Each row comes from the steps of one path. Every step used is in the known rows, and no mark comes twice. Write the path behind each row, first mark first.
In the rows, 128 means zero.
Known rows:
nebinid > ritore > kipu > petiko: [123 159 108 145 109 114 160 131  77 169 134 152 164 106 121  88 136 111
 144 107 134  88 100 188 107 154 156 121 104]
petiko > nebinid > ritore: [129 157  97 131 132 132 161 115 129 146 109 141 127 117 112  98 132 111
 161  97 130  85 106 169 101  92 135 153 102]
zili > ziram > ritore > nebinid > kipu > petiko: [116 155  93 141 108 110 133 143  75 167 138 149 155  92  76  84 175 132
 111 119  91  84 111 146  92 128 131  98  70]
ritore > giti > petiko: [126 152 104 113 114 133 153 132 109 173 117 130 102 124 141 114 176 109
 161 119 145  86 101 119  85 101 127 138  99]
ritore > zili > ziram: [128 132 116  82 112  92 101 122  96 151 143 133 110 112 137  95 190  93
 127  95 126  91  80 129  81 139 123 115  59]
giti > petiko > nebinid > ritore: [117 164  87 115 109 144 177 112 134 152 112 129 113 112 124 110 129 119
 166 108 118  75 101 170  97  79 130 178 126]
giti > biza > ritore > kipu > petiko: [136 140  86 154  83 123 121 141  55 182 141 160 158 128 155  84 153 106
 125  84 145  54 102 182  97 130 153 110  70]
kipu > ziram > ritore > giti > nebinid: [115 127  75 134 152 141 168 110 129 157 120 155 104 150 108  98 206 103
 158  87 153 103  88 151  70 102 128 104  59]
nebinid > petiko > ritore > kipu > ziram: [115 177  99 151  87 135 152 122 122 178  99 147 138 121 130 107 152 100
 155 117 133  88  91 196 118 169 174 111  85]
biza > ziram > ritore > nebinid > petiko: [133 140  85 145  92 116 125 130  93 164 183 117 142 113 119 102 190 157
 130  97 104  77  98 145  74 108 117 103  69]
petiko > ritore > nebinid > kipu > ziram: [130 176 105 164 105 148 170 131 122 180  96 128 139 122 101 124 127 105
 162 139 136 102 104 163 111 142 154 132  96]
petiko > giti > ziram > ritore > nebinid > kipu: [160 144  99 137 108 176 134 140 100 180 135 145 130 122  78 118 165 132
 144 118 118  78 116 144  95  72 131 158  81]
kipu > petiko > giti > nebinid > ritore > ziram: [125 159 106 107 124 108 167  79  68 151 101 165 121 132 101  90 151 107
 158  80 104  58  75 164 100 113 155 159 105]
zili > ziram > ritore > nebinid > kipu > petiko > giti: [130 158 104 128 105 132 122 133  62 163 115 167 150  95  54  85 173 122
 128 111  88  78 108 147  92 114 133 119  63]
ritore > kipu > petiko: [128 154 107 146 101 109 137 142  78 176 128 165 162 115 133  93 150 106
 127 110 136  82  99 177 107 161 165 101  81]
giti > nebinid > petiko: [ 86 158  79 137 135 110 161 123 119 175 141 135  94 128 154  95 182 130
 137 103 118  71  95 153  94  91 162 128 122]
nebinid > ritore > zili: [122 140 115 101 130 116 153 104 106 159 160 128 116 116 124 100 161 106
 167 103 142 103  87 157  87 131 124 139  92]
nebinid > ritore > giti > petiko > kipu: [124 165 106 125 104 133 190 108 111 164  84 116 111 105 104 114 138 117
 172 146 128  78 109 147  97  96 120 138 114]
petiko > kipu > ziram > ritore: [134 137  76 155 120 148 157 105 145 154  83 164 139 133 105  97 177 101
 139 104 130 113  87 189  82 145 136  83  36]
nebinid > kipu: [110 163  92 145 133 119 151 137 116 171 126 134 105 124 131  98 160 116
 128 111 130  98 102 147  97 113 146 131 109]
biza > ziram > ritore > nebinid > kipu > petiko: [134 151  86 160  96 112 145 138  65 163 157 129 162 110  85  92 159 160
 119 117  98  80 100 147  89 117 125  98  67]
nebinid > kipu > ziram > ritore: [107 149  66 152 141 147 162 115 138 162 124 156 109 133 103  95 187 112
 136  90 132 128  85 177  79 130 138 113  71]
petiko > ritore: [141 152 115 134 113 152 133 144 130 157  92 134 146 136 152  95 158 103
 152 120 140  80  99 149 115 125 148 118  66]
zili > ziram > ritore: [132 122  89 113 122 130 100 141 123 140 132 145 131 123 139  77 213 105
 111  76 118  95  92 144  74 117 117  97  42]
nebinid > petiko > kipu > ziram > ritore > giti: [113 162  82 153 128 129 168  89 125 169  81 167 115 115  67  98 194 119
 161 125 122 102 103 166  93 131 135  74  45]
nebinid > ritore > kipu > petiko > giti > biza: [158 153 115 135 105 145 144 131  45 174  96 177 158 113 120  79 136 102
 173  92 148  69 104 187 108 120 156 152  92]
petiko > nebinid > kipu > ziram > ritore: [111 159  60 148 133 146 167 103 148 151 101 167 110 127  72  99 160 115
 141  94 120 105  96 187  92 108 139 124  69]
biza > ziram: [151 137  97 133 110 113 117 139 101 147 134 116 127 136 167  97 170 124
 124  83 132  88  80 133  81 112 128 118  69]
kipu > ziram > ritore > nebinid > petiko > giti: [129 154  88 142 117 158 143 102 113 179 130 176 129 117  78 112 189 113
 174  89 123 108  94 177  74 129 143 129  66]

Write each row's path:
[144 172  97 149  93 152 138 132  58 193 127 149 139 117  82 118 129 134
 143 117 106  56 114 146 110  84 155 162  92] -> biza > ritore > nebinid > kipu > petiko > giti > ziram
[138 124 103 109 130 124 105 137 107 142 123 145 121 119 108  80 221 103
 129  88 131  91 102 116  75 107 104  91  33] -> zili > ziram > ritore > giti
[103 151  81 125 110 118 162  70 127 168 120 165 115 110  74 102 190 120
 156 121 109 102  81 191  88 158 137  80  40] -> nebinid > petiko > kipu > ziram > ritore > zili
[145 166 122 123  96 110 132 109  87 156  75 162 163 131 125  90 153 104
 142 114 110  59  85 150 128 165 159 106  51] -> kipu > petiko > ritore > ziram
[104 175  93 153 136 113 160 134  88 175 109 158 129 114 114  84 151 126
 131 123 118  93 102 152 112 128 162 117  98] -> nebinid > kipu > petiko
[111 165 119 105 103 123 138 111 110 171 126 133 122 114 123  98 170 121
 168 136 119  70  93 152 122 139 150 114  68] -> nebinid > petiko > ritore > zili
[136 144 127 102 103 136 130 122 115 159 120 131 136 129 132 101 161 103
 162 130 140  77  90 148 114 142 137 115  52] -> petiko > ritore > zili
[112 174 123  99 101 103 132 124  71 156  92 138 136  97  92  80 152 116
 136 147  94  66  91 138 132 147 147 105  57] -> nebinid > kipu > petiko > ritore > zili > ziram
[124 162  83 169  99 122 147 138  50 197 145 146 142 114 115  97 138 131
 138 112 127  60 119 152  99 101 145 130 100] -> giti > biza > ritore > nebinid > kipu > petiko
[127 148 119  66  71 129 120 125 109 151 110 111 118 111 145 105 170 102
 147 130 109  62  79 135 103 128 124 134  66] -> giti > petiko > ritore > zili > ziram
[131 155 101 134  98 123 157 120 114 152 130 139 140 111 107 106 119 103
 145 100 135  72 109 193 105 116 140 147 114] -> petiko > nebinid > ritore > kipu
[115 145  89 147 111 132 140 129 114 182 174 145 139 109 108 103 194 136
 143 110 116  88 112 159  83 118 132 107  83] -> ziram > ritore > nebinid > petiko
[108 172  75 173  85 117 162  92 115 190 126 137 127 111  97 128 143 114
 144 116 111  85 101 184  85 142 151 105  88] -> biza > ritore > nebinid > petiko > kipu > ziram
[140 139 101  87 114 157 116 103 100 172 146 163 108 119  93 100 207 135
 164 104 110  72  90 150  99  92 134 140  44] -> nebinid > petiko > giti > ziram > ritore > zili
[127 138  88 120  93 100 113  95 105 155 155 136 113 145 147 107 178  94
 112  58 120  68  77 150  76 137 130 124  74] -> biza > ritore > ziram
[129 165  97 139 126 120 146 124 102 158  87 178 150 116 106  88 138 117
 146 112 119  71 107 162 115 117 159 119  67] -> kipu > petiko > nebinid
[139 150 102 101 119 155 138 111  70 172 121 176 126 115  59  91 175 139
 154 124 105  74  92 153 115 100 142 135  43] -> nebinid > kipu > petiko > giti > ziram > ritore > zili
[139 169 101 143 130 144 142 133  54 180  72 183 123 121 112  77 151 117
 160 108 131  75 106 151 114  95 163 146  85] -> nebinid > kipu > petiko > giti > biza
[124 157  91 131  88 133 163 123 127 169  89 129 120 119 143 114 147 114
 136 136 118  75  97 161  94 115 142 126 101] -> giti > petiko > kipu
[127 116  98 101 120 131 126 112 118 156 173 150 127 128 118  93 202 112
 143  97 136  97  85 157  77 134 117 101  40] -> ziram > ritore > zili
[151 129  91 152  94 138 118 143  85 185 162 130 139 134 159 111 159 107
 143  85 153  68 112 146  75  95 125 135  85] -> giti > biza > ritore > nebinid
[173 124 101 121  89 177 109 143 103 165 130 161 145 135 115 104 180 108
 132  89 136  72  98 172  94 103 139 137  51] -> petiko > giti > ziram > ritore > kipu
[143 155 107 147  88 149 143 133 126 165  92 144 154 136 139 111 144  81
 150 110 154  96  86 193 109 171 162 112  67] -> petiko > ritore > kipu > ziram
[126 149  73 118 117 157 168  99 141 153  91 164 108 127  81 115 176 108
 174 103 136  92  95 161  80  95 118 130  59] -> kipu > ziram > ritore > giti > petiko > nebinid
[141 158 114 128 129 142 130 128  80 166  85 185 144 125 116  85 161 104
 160  99 129  87  93 154 104 125 162 128  63] -> kipu > petiko > giti
[116 173 107 138 112 141 141 133 125 169 100 136 130 120 144  91 167 123
 157 126 119  72 104 154 124 124 159 116  81] -> nebinid > petiko > ritore
[118 175  98 152  94 135 144 122  58 185 137 153 138 112  74 107 132 121
 143 109 108  66 111 158  97 110 152 142  98] -> biza > ritore > nebinid > kipu > petiko > giti
[138 138  84 151  92 121 137 140  93 158 174 105 136 119 103 106 168 149
 115 105 111  84 100 141  73 102 110 113  79] -> biza > ziram > ritore > nebinid > kipu
[131 129  75 141 139 153 141 116 143 155 122 166 131 143 129  94 198  98
 147  74 146 128  80 176  71 140 134 103  45] -> kipu > ziram > ritore
[123 170  94 133 114 138 205  91 123 166  64 130 107 113  96 122 138 102
 187 134 137 104  93 164  90 118 128 139 105] -> nebinid > ritore > giti > petiko > kipu > ziram
[ 92 183  60 133 100 135 182  90 122 168 102 133  69 121  75 128 137 112
 158 106 122  75 100 157  88  80 130 159 109] -> biza > ritore > giti > petiko > nebinid > kipu > ziram
[116 183  93 147  81 157 187 128 126 187  98 114 124 117 113 137 122 113
 167 150 125  93  97 165 105 130 151 156 121] -> giti > petiko > ritore > nebinid > kipu > ziram
[172 132  92 143  88 152 119 139  60 163 138 130 131 125 102  97 168 139
 142  92 125  67 103 139  75  68 108 143  66] -> petiko > giti > biza > ziram > ritore > nebinid > kipu
[112 172  87 142 125 120 158 125 124 159 103 145 105 117  99 103 136 119
 132 115 118  77 111 157 109  92 147 143 108] -> petiko > nebinid > kipu
